What can hang from each mark
bubazup: dazad lazir risuz tupor
dazad: bubazup
tupor: bubazup
sede: kizoke risuz rulud vupono
vupono: sede
zivivik: sede
rulud: sede
lazir: bubazup
risuz: bubazup sede

Each row was made from one small tree. Brackets hold a mark, then the marks that hang from it, in alphabetical order. Every link used is in the known rows. Write each row's tree.
In the rows, zero is written as 128.
Known rows
[sede kizoke [risuz [bubazup tupor]] rulud]: [ 97 151 134 167 205 173 190  79 179 111 138 130 146  99 127 154  85 133
 169 117 152 188 131 136 140 140 111  59]
[vupono [sede [risuz [bubazup lazir]] rulud]]: [107 128 115  99 101 172 139 107 165 145 106 128  99  64 132 159 126 137
 117  96 124 144 104 126 149 160 107 124]
[risuz sede]: [126 165 133 118 118 159 155 171 127 136 123 128 135  92 138 132 185 138
 110 109 106 108  88 171  91 137 148  89]
[tupor [bubazup dazad [risuz sede]]]: [123 124 133  96  55  75 104 169 143 132 124 156 155 117 179  90 155 162
 115 127 122 133  95 135 152 169 144 125]
[rulud [sede kizoke risuz]]: [126 135 142 114 144 126 129 131 172 155 125 176  84 140 138  89  88 183
 116 107  98 147 123 147 137  78 144 127]
[tupor [bubazup dazad lazir [risuz sede]]]: [111  95 132 104  53  49  69 155 149 144 124 129 156 133 179  84 150 172
  80 133 126 144 117 127 147 162 141 152]
[risuz [bubazup lazir] sede]: [ 64 139 128 106 117 159 133 165 142 149 103  76 145  71 125 154 206 127
  63 116 107 110  79 167 102 134 108  82]
[tupor [bubazup dazad lazir risuz]]: [123  94 132 106  39  38  64 149 146 155 128 151 152 153 164  80 125 165
  94 132 128 153 122 116 152 144 152 157]
[dazad [bubazup risuz]]: [180 107 119 112  74 136 137 172 109 126 119 159 135 126 158 156  79  97
 153 154  81 126 153  93 112  57 127 167]
[lazir [bubazup tupor]]: [115 160 135 156 142 124  82 103 110 108 130 111 142 159  65 129 129  99
 141  93 145 101 147 119  91 103 182 161]
[sede kizoke [risuz [bubazup lazir tupor]]]: [113 130 135 144 202 153 149 102 169 130 137 124 151 131 119 143 121 119
 100  97 117 136 149 136 153 112 100 104]
[dazad [bubazup lazir risuz tupor]]: [168  90 110 116 112 114 100 127 123 127 132 111 160 155 138 147  58  86
 115 130  89 134 203  76 121  38 123 187]
[rulud sede]: [121 153 134  91  84 116 113 151 149 178 116 174  83 137 116  84  99 172
 118 104  96 142  97 147 112  64 174 116]
[dazad [bubazup lazir [risuz sede]]]: [157  79 118 117  87 122 105 167 119 123 116 111 141 123 171 155  98 114
 103 160  82 125 170  98 104  67 112 188]
[zivivik [sede risuz rulud]]: [158 149 136 176  74 103 113  84  99 126 147 139  59 136 140 148 135 103
 191 128 189 138 126 142 110 126 137 118]
[lazir [bubazup [risuz sede] tupor]]: [122 138 133 149 160 123 110 104 120  70 128  68 157 142 100 125 161 105
 121 106 127  84 172 118 119 123 137 179]
[risuz [bubazup dazad lazir tupor] sede]: [ 45 148 104  99 144 152 112 119 143 151 112  60 156  93  81 138 180 122
  59 118 131 116  81 148 122 169 126 101]
[zivivik [sede rulud]]: [142 154 133 159  78 104 116 102  74 135 160 148  75 137 132 141 136 105
 197 141 188 157 100 136  82 123 164  90]
[lazir [bubazup dazad risuz]]: [118 122 124 153  92  99  88 114 102 105 111 118 115 160  79 111 140 133
 135 165 147 101 125 108 119 161 163 215]
[zivivik sede]: [160 155 135 139  75 103 105 124  63 141 159 156  79 152 128 136 166  89
 165 125 161 115 103 139  93 106 157 108]
[dazad [bubazup lazir [risuz sede] tupor]]: [155  90 111 115 127 124 103 135 126 115 130  89 164 135 153 151  83  93
 101 131  86 124 197  87 116  57 112 183]
[zivivik [sede kizoke rulud]]: [133 143 137 165 142 114 134  98  70 119 180 159  94 141 148 140 127 117
 200 156 188 180 103 129  79 136 161  70]
[zivivik [sede kizoke risuz vupono]]: [177 117 155 160 161 115 128 136  74 123 146 155  75 168 143 137 150  99
 170 140 165  86 145 142 137 115  84 105]
[lazir bubazup]: [117 146 144 159 101 120  84 135 102 118 116 134 117 146  83 131 144 121
 144 122 141 101 120 130  78 113 182 167]

Write each row's tree
[121 132 122  80 163 193 162 133 148 131 125 160 119  74 143 155 147 131
 107  91  96 120  96 126 160 160  99 111]	[vupono [sede kizoke [risuz bubazup]]]
[ 72 148 104 105 113 132 102 105 136 176 118 105 147 133  53 127 130 107
  87 117 136 136  94 123 133 133 148 111]	[risuz [bubazup dazad lazir tupor]]
[117 113 157 167 214 176 206 146 157 124  98 140 123 109 128 148  90 145
 182 157 153 141 134 150 161 139  48  43]	[sede kizoke [risuz bubazup] rulud vupono]
[130 110 149 137 201 166 177 170 137 144  93 157 118 137 104 133 125 134
 136 152 129  88 120 148 182 149  51  88]	[sede kizoke [risuz [bubazup dazad]] vupono]
[116 134 116 150 131 102  86  82 110  95 126  96 139 172  61 108 125 113
 132 135 149 100 153  98 132 151 164 209]	[lazir [bubazup dazad risuz tupor]]
[146 130 124  91 163 180 156 130 144 131 136 173 115  94 150 141 134 141
 112  89  97 124 111 125 153 157 117 127]	[vupono [sede kizoke risuz]]
[114 135 119  94 168 183 170 124 130 131 148 173 130  80 146 139 107 156
 150 119 122 184  85 116 114 170 151  79]	[vupono [sede kizoke rulud]]
[156 103 121 122 121 153 155 168 116 102 126 138 149 102 180 162  86 118
 157 170  92 147 147 101 100  89 116 143]	[dazad [bubazup [risuz [sede kizoke rulud]]]]
[160 109 116 123 145  89 124  82 152 127 149  72 175 180 114  98 112 106
  74  93 100 134 212 106 159  75 116 162]	[bubazup lazir risuz tupor]
[134 124 133  98  40  64 100 161 139 145 128 178 151 138 165  85 131 156
 129 127 125 144 100 123 156 151 156 131]	[tupor [bubazup dazad risuz]]
[112 133 148 144 208 172 194 177 123 117 123 126 147  96 151 130 142 162
 152 154 135 140 102 166  98 159 106  37]	[risuz [sede kizoke rulud vupono]]
[153 119 153 150 163 128 136 140  78 123 136 142  81 150 137 149 163  89
 164 143 164  83 131 145 146 119  67  89]	[zivivik [sede kizoke [risuz bubazup] vupono]]
[161 118 153 180 164 116 140 113  84 115 146 146  72 154 147 141 121 113
 202 157 191 128 142 139 128 131  90  85]	[zivivik [sede kizoke risuz rulud vupono]]
[168 107 120 109  89 147 141 180 112 112 115 138 142 106 171 160 104 105
 139 154  79 114 149 105 108  76 116 162]	[dazad [bubazup [risuz sede]]]
[138 114 154 113 170 129 137 163 160 159 104 173  79 155 131  84  84 180
 123 119 100 115 139 150 158  73 101 114]	[rulud [sede kizoke risuz vupono]]
[128 129 122 111 166 181 168 107 154 123 137 165 112  78 153 147 104 156
 143 105 123 165 109 122 142 174 124 108]	[vupono [sede kizoke risuz rulud]]
[126 139  98 110 195 133 166  88 134 100 152  96 175 145 108  95 135 132
 105 138 119 130 140 114 168 186 127 139]	[bubazup dazad [risuz [sede kizoke]] tupor]
[104 134 116 148 146 112  90  90 113  82 123  75 144 151  75 113 150 119
 118 136 146  90 147 110 126 169 153 204]	[lazir [bubazup dazad [risuz sede] tupor]]
[140 139 141 150 137 124 126 108  89 119 157 145  84 135 145 156 166  91
 157 129 162 115 115 139 126 124 110 102]	[zivivik [sede kizoke [risuz bubazup]]]
[134 146  95 106 150 126 155  91 135 111 138  87 163 143  96  96 142 122
 102 128 119 114 139 120 170 179 129 154]	[bubazup dazad [risuz sede] tupor]
[140 127 148  99  67  86 124 183 149 120 128 149 167 107 205 103 166 148
 118  99 101 126 120 144 143 123 128 100]	[tupor [bubazup [risuz sede]]]
[137  85 105 124  70  69  99 106 130 158 124 113 124 177 103  86 119 157
  75 174 123 144 140 107 153 157 139 206]	[bubazup dazad lazir risuz]
[118 105  92 117 148  89 104  72 145 126 140  49 164 165  97  88 132 136
  51 135 124 128 171 108 164 166 124 191]	[bubazup dazad lazir [risuz sede] tupor]
[100 153 136 143 183 170 184 145 135 113 145 131 151  83 158 136 146 165
 145 141 133 173  87 162  76 164 151  50]	[risuz [sede kizoke rulud]]
[122 143 144 138 145 164 176 179 125 133 102 115 128  93 134 130 152 149
 149 139 134 117 102 172 100 147 109  57]	[risuz [sede rulud vupono]]
[115 143 117 133 100 132 111  95 167 161 105 112 115 133  79 136 129 111
  92  96 130 107 131 139 163 127 116 150]	[sede [risuz [bubazup dazad lazir tupor]]]
[106 122 125 151 107 108  92 122 105  92 109  96 121 138  93 117 165 140
 121 164 142  90 120 119 114 179 153 210]	[lazir [bubazup dazad [risuz sede]]]
[110 166 128 159 115 159 166  82 183 134 109 113 119  93 104 155  99 114
 164  97 153 154 129 146 144 123 114  86]	[sede [risuz [bubazup tupor]] rulud]
[150 111 114 121 110 126  76 135 116 152 132 133 150 152 117 154  52  88
 122 118 104 140 172  87  89  38 159 164]	[dazad [bubazup lazir tupor]]
